Each row was made from one path, in order. Every step used is in the known rows, and no mark comes twice. Write each row's path.
Known rows:
E-K: [ 13.0  17.5  24.7  22.5 -31.0  53.1   4.8  27.7 -34.6  49.5   2.0 -13.0
   2.2  26.5  -1.4 -10.6  15.9  -9.0  -8.5  -5.6  36.9  -0.7   8.9  17.6
 -37.7  17.8  16.2 -17.8  19.0 -24.7]
L-E-K: [-15.7   8.1   5.3  32.2 -27.7  30.2   7.8  28.7 -44.5  56.7  24.4 -17.5
   5.8  27.5 -12.1   2.5  -2.2  10.1 -16.5  22.8   9.4 -16.1  11.9  20.0
 -39.2   0.2   9.7 -41.4  20.6 -24.3]
K-G: [ 16.2  18.7  18.9  28.8  -6.9  37.4   4.6  30.7 -19.3  12.2   0.7   0.6
 -11.9  60.6  34.3  20.8  28.8  -5.7   2.0   7.6   7.0   1.4  15.1  39.6
 -18.9   1.0  -5.9 -10.4  17.8 -18.6]
L-E-J-Z: [-14.4  -7.6  -4.7  30.4 -24.7  39.4   8.0   6.2 -53.3  29.2  41.3  -6.5
   7.3  34.3  -0.3   4.5   3.8   1.5 -11.1  31.5  -5.9 -34.8  24.5  30.0
 -18.1 -15.4   1.0 -35.6   1.7 -43.2]
K-A: [ 16.2  27.7   3.7  17.6 -31.5  30.5  -1.1  32.6  -4.4  34.0  -8.4  -8.2
 -27.3  40.7  30.8  21.8  40.9  -6.0  -3.5  22.7   8.9   7.1  21.7  11.1
 -14.2 -20.1   0.6 -10.6  19.3 -17.2]
Z-K-A-E: [ 19.9   4.5  14.2  22.2 -38.1  51.1  10.7   8.4 -12.6  49.3   1.7  -0.6
 -21.1  45.7  -9.1   3.4  49.9   0.3 -14.8  32.3   2.4   5.4   0.2  43.6
 -37.3  -4.6  -9.7   3.0  -4.8 -22.8]
P-E-K: [ -6.8  15.2  15.8  20.3 -16.7  68.5  13.0  28.2 -35.8  20.7  -9.4   4.4
  17.5  30.6   8.6 -13.1  20.9 -21.5 -33.7  -0.5  15.3  19.6  22.4   4.5
 -29.3  10.9  25.5 -12.7  17.8 -19.2]
Z-C: [ 12.0 -10.1   5.2  11.7 -48.0  35.8  24.3  13.3 -12.5  38.8  17.0 -32.0
  -1.1  19.8  11.4  23.5   8.5  12.6   1.1   2.6   0.2  -2.3  12.1  44.8
 -44.4  -3.6   8.0 -13.1  -0.8 -31.6]
A-E-J: [ 19.2  -3.6  33.3  14.7  -7.2  40.6  20.7 -36.6 -49.2  22.5  24.8   2.0
   8.4  43.1   2.7 -14.1  35.6  -8.6  -3.9   1.8   0.9 -20.0  18.9  36.5
  -7.2  12.3 -33.8  -8.0 -21.2 -35.5]
A-L: [ 16.3  13.3  37.6  -0.3 -18.8  27.9   4.1  -1.8 -16.7  18.4   4.2   1.8
  -6.0  46.5  -1.7  -8.5   7.2  -0.3  29.5  -0.4   2.5   0.6  13.5  32.0
 -44.8   0.0 -23.6  -7.6 -14.0 -23.4]
C-Z: [ 16.9   7.8  15.3  19.6 -38.4  31.5   1.9  27.8  -4.4   9.5  -9.0   1.6
  -8.1  22.3 -27.6 -15.2  36.9  -7.7  -0.5  38.3  13.2   3.9  16.5  20.5
 -17.5 -11.0  -5.6 -11.6  18.0 -25.8]
K-J-Z-C: [ 16.4   2.3   0.1  22.2 -46.8  49.9   6.8   0.3 -39.3  15.0  23.9   6.3
  -4.4  43.9  13.0   5.6  14.1 -10.7  -3.0  21.3  -9.0  -3.2   9.5  42.5
 -40.9  14.6   9.4  -5.6   0.6 -41.0]
L-E: [-13.0   0.5   3.2  19.1 -18.5  15.6  11.6  24.7 -33.8  36.9  21.6 -19.7
   3.5  25.8  -7.4  16.1   5.2  13.8 -11.1  29.2  -6.4 -18.2  21.8  23.8
 -32.8 -14.8   1.0 -47.5  11.0 -27.5]
L-E-P-K: [-22.6 -13.1   0.9  13.1 -15.5  31.2   8.4  22.4 -40.7  33.2  27.5 -23.0
   0.6  12.0  -3.8  10.8  22.9   1.0  -1.2  23.3 -11.2 -34.5  24.7  36.6
 -30.2   3.8  16.7 -53.4  10.7 -14.0]
K-J-Z: [ 18.1  10.8   6.7  18.5 -31.5  48.1  -0.4   2.4 -42.3   4.8  15.5  14.5
  -4.5  45.8  10.5  -1.1  22.9 -18.3  -3.5  21.6  -2.2  -3.2  14.0  32.2
 -33.4  14.3   6.1 -10.8   4.4 -38.1]
P-L-E: [-24.4  -2.9  -9.2  13.6 -19.2   9.3   3.7  25.1 -27.6  14.0  12.0 -16.5
  16.8  20.3  21.1  22.0  12.7  -7.1 -15.3  25.0   5.6 -13.8  17.0  30.0
 -17.2 -13.4  12.0 -46.2  21.9 -31.5]
A-L-E-J-Z-C: [ -5.1  -3.7  13.4  21.4 -33.1  35.8   7.5 -14.1 -39.3  29.7  39.4   2.6
   0.8  52.4  -5.4  -6.8 -14.5   9.1  22.3  17.6 -15.2 -21.7  11.8  43.4
 -44.0  -8.5 -21.8 -10.3 -18.0 -35.3]
P-K-J-Z: [ 12.8   1.4   3.1   6.0 -36.2  51.2  -3.4  24.2 -47.9   6.3  -5.5 -14.8
 -16.9  27.1  19.8  28.7  44.4 -31.3   7.3   6.9 -11.8  -8.5  22.9  41.7
 -40.4  18.8  26.4 -40.0  16.6 -16.6]
J-Z-K-A-E-P-L: [ 23.5   2.2   5.0  14.3 -38.0  73.7  -3.3  -2.5 -13.9  43.1   7.7   5.0
 -14.1  46.6   8.2  -7.6  38.6 -15.3 -13.2  26.3   6.6 -12.8   0.7  35.7
 -30.6  13.7   6.6  -0.5   5.0 -46.4]
P-L-E-J-Z-C: [-25.8 -14.4 -20.9  23.8 -33.7  27.7   7.1  10.2 -39.1  14.7  32.1 -13.7
  20.8  24.8  27.7  18.6   6.0 -10.4 -15.4  26.1   0.9 -25.9  15.6  41.4
 -12.3 -14.2  14.3 -33.8  14.2 -43.5]
K-A-E-J-Z: [ 23.8  20.3   9.4  24.6 -27.2  45.6   1.5 -11.4 -26.3  38.5  11.1   4.9
 -21.4  59.5  29.2   4.4  44.8 -11.5  -5.8  22.7  -0.1  -8.1  17.9  18.5
  -3.0  -4.8 -22.2   4.2   3.2 -30.6]
C-Z-K: [ 15.0  -4.7  14.2  26.0 -49.8  47.2   4.6  29.2  -3.3  18.6  -5.8   6.3
 -10.8  23.8 -47.3 -20.5  45.0  -5.4  -8.2  48.4  12.4   5.7   4.4  39.2
 -31.0 -11.2  -2.3  -2.6   9.5 -26.7]
E-K-A-L: [ 14.0  34.3  18.9  30.3 -41.2  49.6  -5.7  25.2 -23.6  57.4   0.2   0.1
 -18.1  49.7  11.6  -9.8  17.3  -9.1   4.4   5.6  28.6   8.9   5.0  13.5
 -36.6   7.5   3.5   1.2  20.8 -14.4]

Which path is each row?
[ 16.1  -0.3  13.4  28.1 -38.1  56.6  11.1   2.2 -22.3  43.8  10.9   3.6
 -18.3  46.6  -7.5  -1.1  51.4  -2.6 -14.1  32.2   3.4   0.1   1.8  48.5
 -28.2  -7.4 -10.1   7.2 -11.5 -25.0]
Z-K-A-E-J
[ -6.2  27.4  12.0  25.4 -24.4  66.5   5.5  26.7 -28.8  25.1 -10.7  12.8
   3.4  46.1  16.8 -13.0  21.2 -21.7 -24.8   6.9   9.0  26.6  18.5   1.1
 -27.8   3.2  16.3   1.7  18.8 -11.8]
P-E-K-A-L
[ 25.7  -7.9  24.3  16.5 -22.0  54.5  19.7 -44.7 -47.6  33.0  32.4  -0.4
   6.0  48.0   7.2 -12.1  25.6  -6.9  -4.2   2.8  -5.2 -24.9  13.9  40.5
 -14.8  17.9 -29.4  -0.4 -20.0 -48.5]
A-E-J-Z-C
[ -2.9   9.9  14.0  27.3 -41.3  37.0   3.3  -5.4 -42.5  44.1  34.5   5.5
  -2.8  57.2 -11.4 -12.0 -19.9   8.0  17.1  18.6  -9.9  -9.7   0.5  39.6
 -61.1   9.8 -12.6  -9.7  -4.3 -27.8]
A-L-E-K-J-Z-C
[-12.9  10.2  -1.8  39.1 -34.8  38.7   2.9  20.3 -55.9  49.5  31.4  -3.5
   4.4  39.2 -10.7  -1.9  -3.5   2.8 -17.6  30.9   2.1 -15.8   8.8  23.6
 -42.5   9.5  12.9 -34.6  19.9 -30.1]
L-E-K-J-Z
[ 28.8   3.1  10.9  13.8 -37.4  77.7  -1.8  -3.3 -14.1  50.1  10.2   4.4
 -19.8  49.1   1.0 -10.4  37.8 -10.0 -10.1  25.0   4.1 -13.1   2.0  34.2
 -35.5  14.6   2.7   1.9   0.4 -45.7]
J-Z-K-A-E-P
[ 29.0   8.6   5.5  15.8 -45.4  72.3  -5.3  16.4 -10.7  45.9   0.6  -1.3
 -22.3  46.8   4.0   3.2  31.5  -9.3 -11.6  27.4   7.4  -5.4   5.0  29.5
 -40.6  -0.4  12.0  -4.0   8.3 -46.7]
J-Z-K-A
[ -6.5  11.6   3.0  29.9 -32.9  78.4  13.2  16.6 -44.7  18.4   5.8  13.1
  16.4  39.7  11.6 -12.4  13.6 -23.5 -35.1   8.1   2.4  20.1  14.2  15.2
 -37.2  18.8  29.8  -0.2  15.4 -26.0]
P-E-K-J-Z-C
[-25.5 -11.9  -2.6  18.5 -18.5  31.2   8.0  19.7 -48.0  26.5  32.5 -13.3
   0.4  16.5  -3.7  10.0  23.9  -2.0  -1.8  28.8 -15.0 -31.4  22.9  41.6
 -31.4   8.2  17.5 -49.9   9.0 -11.6]
L-E-P-K-J
[  8.4  -8.1  13.7  24.1 -39.5  51.7  12.8  15.0 -32.9  18.6  12.7   8.3
  -5.1  34.5 -22.3  -3.5  39.1  -6.8 -12.2  31.0   2.7   6.4   0.9  59.3
 -48.9   2.7   7.7  -5.0 -12.4 -25.5]
Z-K-J
[  1.3  -6.6  16.3   8.7  -8.5  57.3   4.0  24.0 -27.6  12.2   8.8 -12.7
 -10.0  21.5  24.3   7.3  52.8 -23.4  13.8  -1.9   3.3 -23.9  22.8  49.7
 -18.7  24.8  22.2 -27.8  11.5  -5.2]
E-P-K-G
[ 24.9  26.6  14.9  16.4 -23.9  27.9   4.4   1.2 -13.0  43.3  -3.2  -3.6
 -24.4  53.0  24.5  13.0  45.9  -2.5  -5.5  20.1  -1.3   3.7  16.4  13.1
 -12.0  -3.8 -22.2  -4.1   8.9 -19.6]
K-A-E
[ -9.8  -0.4  22.4   7.7 -16.7  28.5   3.2   0.3 -32.6  25.8  24.1  -2.7
  -5.0  37.9  -8.7  -6.9   5.1   2.4  28.4  13.7 -13.7 -21.8  15.2  41.8
 -47.2   5.8 -12.3 -28.1 -10.2 -12.1]
A-L-E-P-K
[ 13.8   5.1   7.4  23.4 -43.7  50.8   5.9  30.4  -6.9  43.4  -2.3  -4.8
 -23.1  36.4  -5.0  10.0  46.4  -0.6 -13.1  33.3   9.3   8.1   4.2  42.0
 -38.3 -15.0   7.1  -2.0   2.4 -21.5]
Z-K-A
[-14.4  17.5  -4.1  39.4 -34.5  29.2   1.2  34.5 -38.8  63.0  21.2 -14.4
  -6.3  36.1  -0.5   9.3   6.2   8.6 -17.5  31.6   7.5 -11.0  13.0  14.1
 -33.3  -7.9   9.7 -34.0  27.5 -19.1]
L-E-K-A
[ 12.4 -13.1   3.5  24.3 -40.0  68.1  11.8  -8.4 -42.5  19.6  35.5  -5.2
   5.1  33.3  19.0  -0.7  15.2 -13.2  -0.2   6.5   7.8 -26.7  20.7  41.7
 -14.2  -6.1   4.4  -3.2 -10.6 -52.3]
E-J-Z-C
[ 20.1  -2.9  39.4   1.2   0.5  40.7  19.7 -33.7 -30.8  32.5  20.8  -0.3
   4.8  33.2  -4.1 -23.8  40.1  -4.0   0.6   0.0   1.5 -20.8  14.2  34.2
 -17.0  32.7 -26.1 -11.2 -16.5 -27.3]
A-E-P
[ -6.3   3.3   4.8  25.1 -23.1  84.3   8.7   2.3 -37.9   0.7   8.1  23.8
   7.8  50.4  16.1 -15.1  29.2 -28.6 -23.5  17.8  -7.5   6.1  24.5  20.8
 -15.3 -10.2   8.9  10.7  -8.0 -31.8]
P-E-J-Z-K-A-L
[ 25.6  14.5  39.7  15.2 -14.7  43.2  13.7 -19.2 -41.4  54.3   9.5  -6.2
   4.0  43.2  -8.3 -18.8  25.7  -3.3 -10.0  -5.6  15.8  -5.8   4.8  22.6
 -31.2  33.8 -21.0 -11.4   0.8 -29.0]
A-E-K
[ 16.2   0.1   8.1  37.9 -52.5  51.0   3.5  13.7 -10.1  23.9   2.4  16.4
 -19.1  38.4 -35.5 -22.7  55.8  -9.1 -10.2  56.7   6.1   4.1   4.3  38.4
 -15.7 -15.5 -14.9  11.9   6.1 -24.6]
C-Z-K-A-E-J
[ 20.5  -5.5  29.8   1.3  -9.4  53.4  11.4 -32.9 -44.5  26.4  19.5   0.2
  -3.2  36.7   2.8 -14.3  49.4 -18.6   4.1   1.9 -10.9 -24.8  14.3  41.9
 -24.3  45.1 -12.8 -17.7  -9.5 -23.7]
A-E-P-K-J-Z
[ 25.7  -7.5  29.7  17.2 -17.0  60.2  15.5 -41.5 -48.6  31.0  27.2   6.6
   4.1  50.5  -5.2 -20.0  35.4 -10.1  -8.3   8.2  -0.4 -24.0  10.9  41.3
 -16.1  17.5 -29.1  -0.2 -22.9 -46.8]
A-E-J-Z-K
[  9.6  -5.6  30.5   0.1  -0.5  34.9  16.0 -31.9 -28.6  23.8  18.6  -0.3
  13.0  31.1   7.5 -19.2  41.1 -12.6  -3.0   1.5   5.5 -22.3  12.4  37.5
 -10.4  31.8 -20.3 -13.6 -10.0 -29.4]
A-E-P-L
[ 12.5  -3.1   9.3  33.3 -53.5  45.3   3.8  24.5 -14.7   8.7   0.6  19.7
 -10.1  29.7 -46.0 -23.5  46.4 -10.5  -8.4  56.7   5.3   9.9   1.5  45.6
 -32.4  -6.2  -2.4   2.2   5.7 -23.4]
C-Z-K-J
[ 27.6  -1.7  14.4   9.6 -38.1  73.5   0.3  10.6 -17.0  38.6   4.1  -5.0
 -10.0  37.5  -7.4  -4.2  24.8  -8.1 -10.6  17.8   9.4 -10.8   5.8  35.0
 -47.3   7.5  11.4 -11.6   1.7 -52.2]
J-Z-K
[ -3.9  14.7  25.3  19.7 -25.1  27.7   2.6   4.1 -36.3  43.0  22.0   0.4
  -1.4  49.0 -15.8 -12.9 -13.1   9.1  17.7  12.5   0.3  -9.2   7.0  30.1
 -54.2   2.3 -17.5 -18.9  -2.5 -20.7]
A-L-E-K
[ -6.9  25.6   6.5  26.6 -23.5  67.5   8.0  34.7 -28.2  25.9 -12.6   7.1
   5.7  37.9  19.4  -7.1  28.3 -23.6 -36.3   8.8  11.7  24.2  22.0  -2.2
 -22.4   2.0  24.9  -4.7  23.9 -13.9]
P-E-K-A
[-15.3 -13.9 -10.0  32.9 -34.8  41.3  12.2   3.9 -51.5  35.0  46.7 -12.3
   8.5  32.7   0.9   9.6  -1.4   7.1 -10.4  31.3 -11.1 -35.2  21.2  36.7
 -24.3 -15.4   3.3 -31.1  -0.6 -44.0]
L-E-J-Z-C
[  9.7  -0.9   4.7  30.6 -49.9  47.5   0.7  16.0   0.4  23.3  -1.4  16.0
 -15.2  32.0 -31.2 -24.6  58.7 -13.1 -10.2  57.7   8.5   3.2  -0.3  40.1
 -16.2  -5.2  -6.7   8.6  12.7 -20.7]
C-Z-K-A-E-P-L
[ 27.8  15.2  32.5  22.2 -21.8  51.6   8.8 -28.2 -53.0  46.5  16.9   9.1
   1.9  54.7  -5.3 -23.9  23.9 -10.6 -11.1   2.1   7.9  -6.2   1.2  27.3
 -34.2  43.4 -19.3  -4.9  -0.3 -33.4]
A-E-K-J-Z
[ 12.8 -13.4   9.5  25.7 -32.7  76.9   6.6  -4.2 -44.0  17.7  27.5   5.5
   3.1  35.9   2.1 -12.4  30.0 -19.8  -6.6  14.4  14.0 -25.5  17.2  46.0
 -16.3  -6.1   4.3  -2.9 -13.8 -51.2]
E-J-Z-K
[ -7.3  14.4  22.6  25.6 -27.9  26.7   2.5   1.0 -43.7  34.8  26.8   8.6
  -1.4  54.3 -15.1 -15.3 -12.1   4.7  18.4  18.2  -4.2  -5.9   5.6  35.0
 -54.1   6.6 -17.4 -15.1  -4.2 -19.7]
A-L-E-K-J
[ 12.6  25.9  23.2  39.7 -22.9  56.7   0.3  34.1 -34.9  43.4   3.6  -2.1
  -3.9  52.7  17.7  -2.3  18.6 -10.2  -6.7  -2.8  32.2   3.4   4.3  29.2
 -30.7  19.6  10.6  -7.3  28.2 -17.9]
E-K-G
[-22.6   4.1 -14.0  26.9 -32.0  29.1  -3.5  21.6 -43.0  23.4  19.5  -4.0
  17.6  30.7  19.6   8.7   6.5 -16.3 -21.1  26.9  10.8 -13.1   7.6  29.8
 -23.9   3.8  21.8 -37.7  29.8 -35.9]
P-L-E-K-J-Z
[ 19.2  19.6  11.7  25.0 -24.4  36.1   5.8  -7.5 -25.5  35.2  10.8   2.8
 -19.2  54.6  27.1   6.6  47.9  -8.5  -5.0  21.3   0.0  -4.2  19.7  20.3
   0.2  -8.9 -24.0   2.9   1.4 -21.5]
K-A-E-J
[-20.9 -17.4 -10.1  21.4 -31.6  41.4   8.2  13.5 -46.5  35.0  40.0 -17.6
  -0.7  19.5   0.1  12.4  15.5   0.3  -1.2  29.2 -21.3 -34.9  18.8  46.1
 -38.5  12.3  21.4 -43.6   9.2 -20.8]
L-E-P-K-J-Z-C
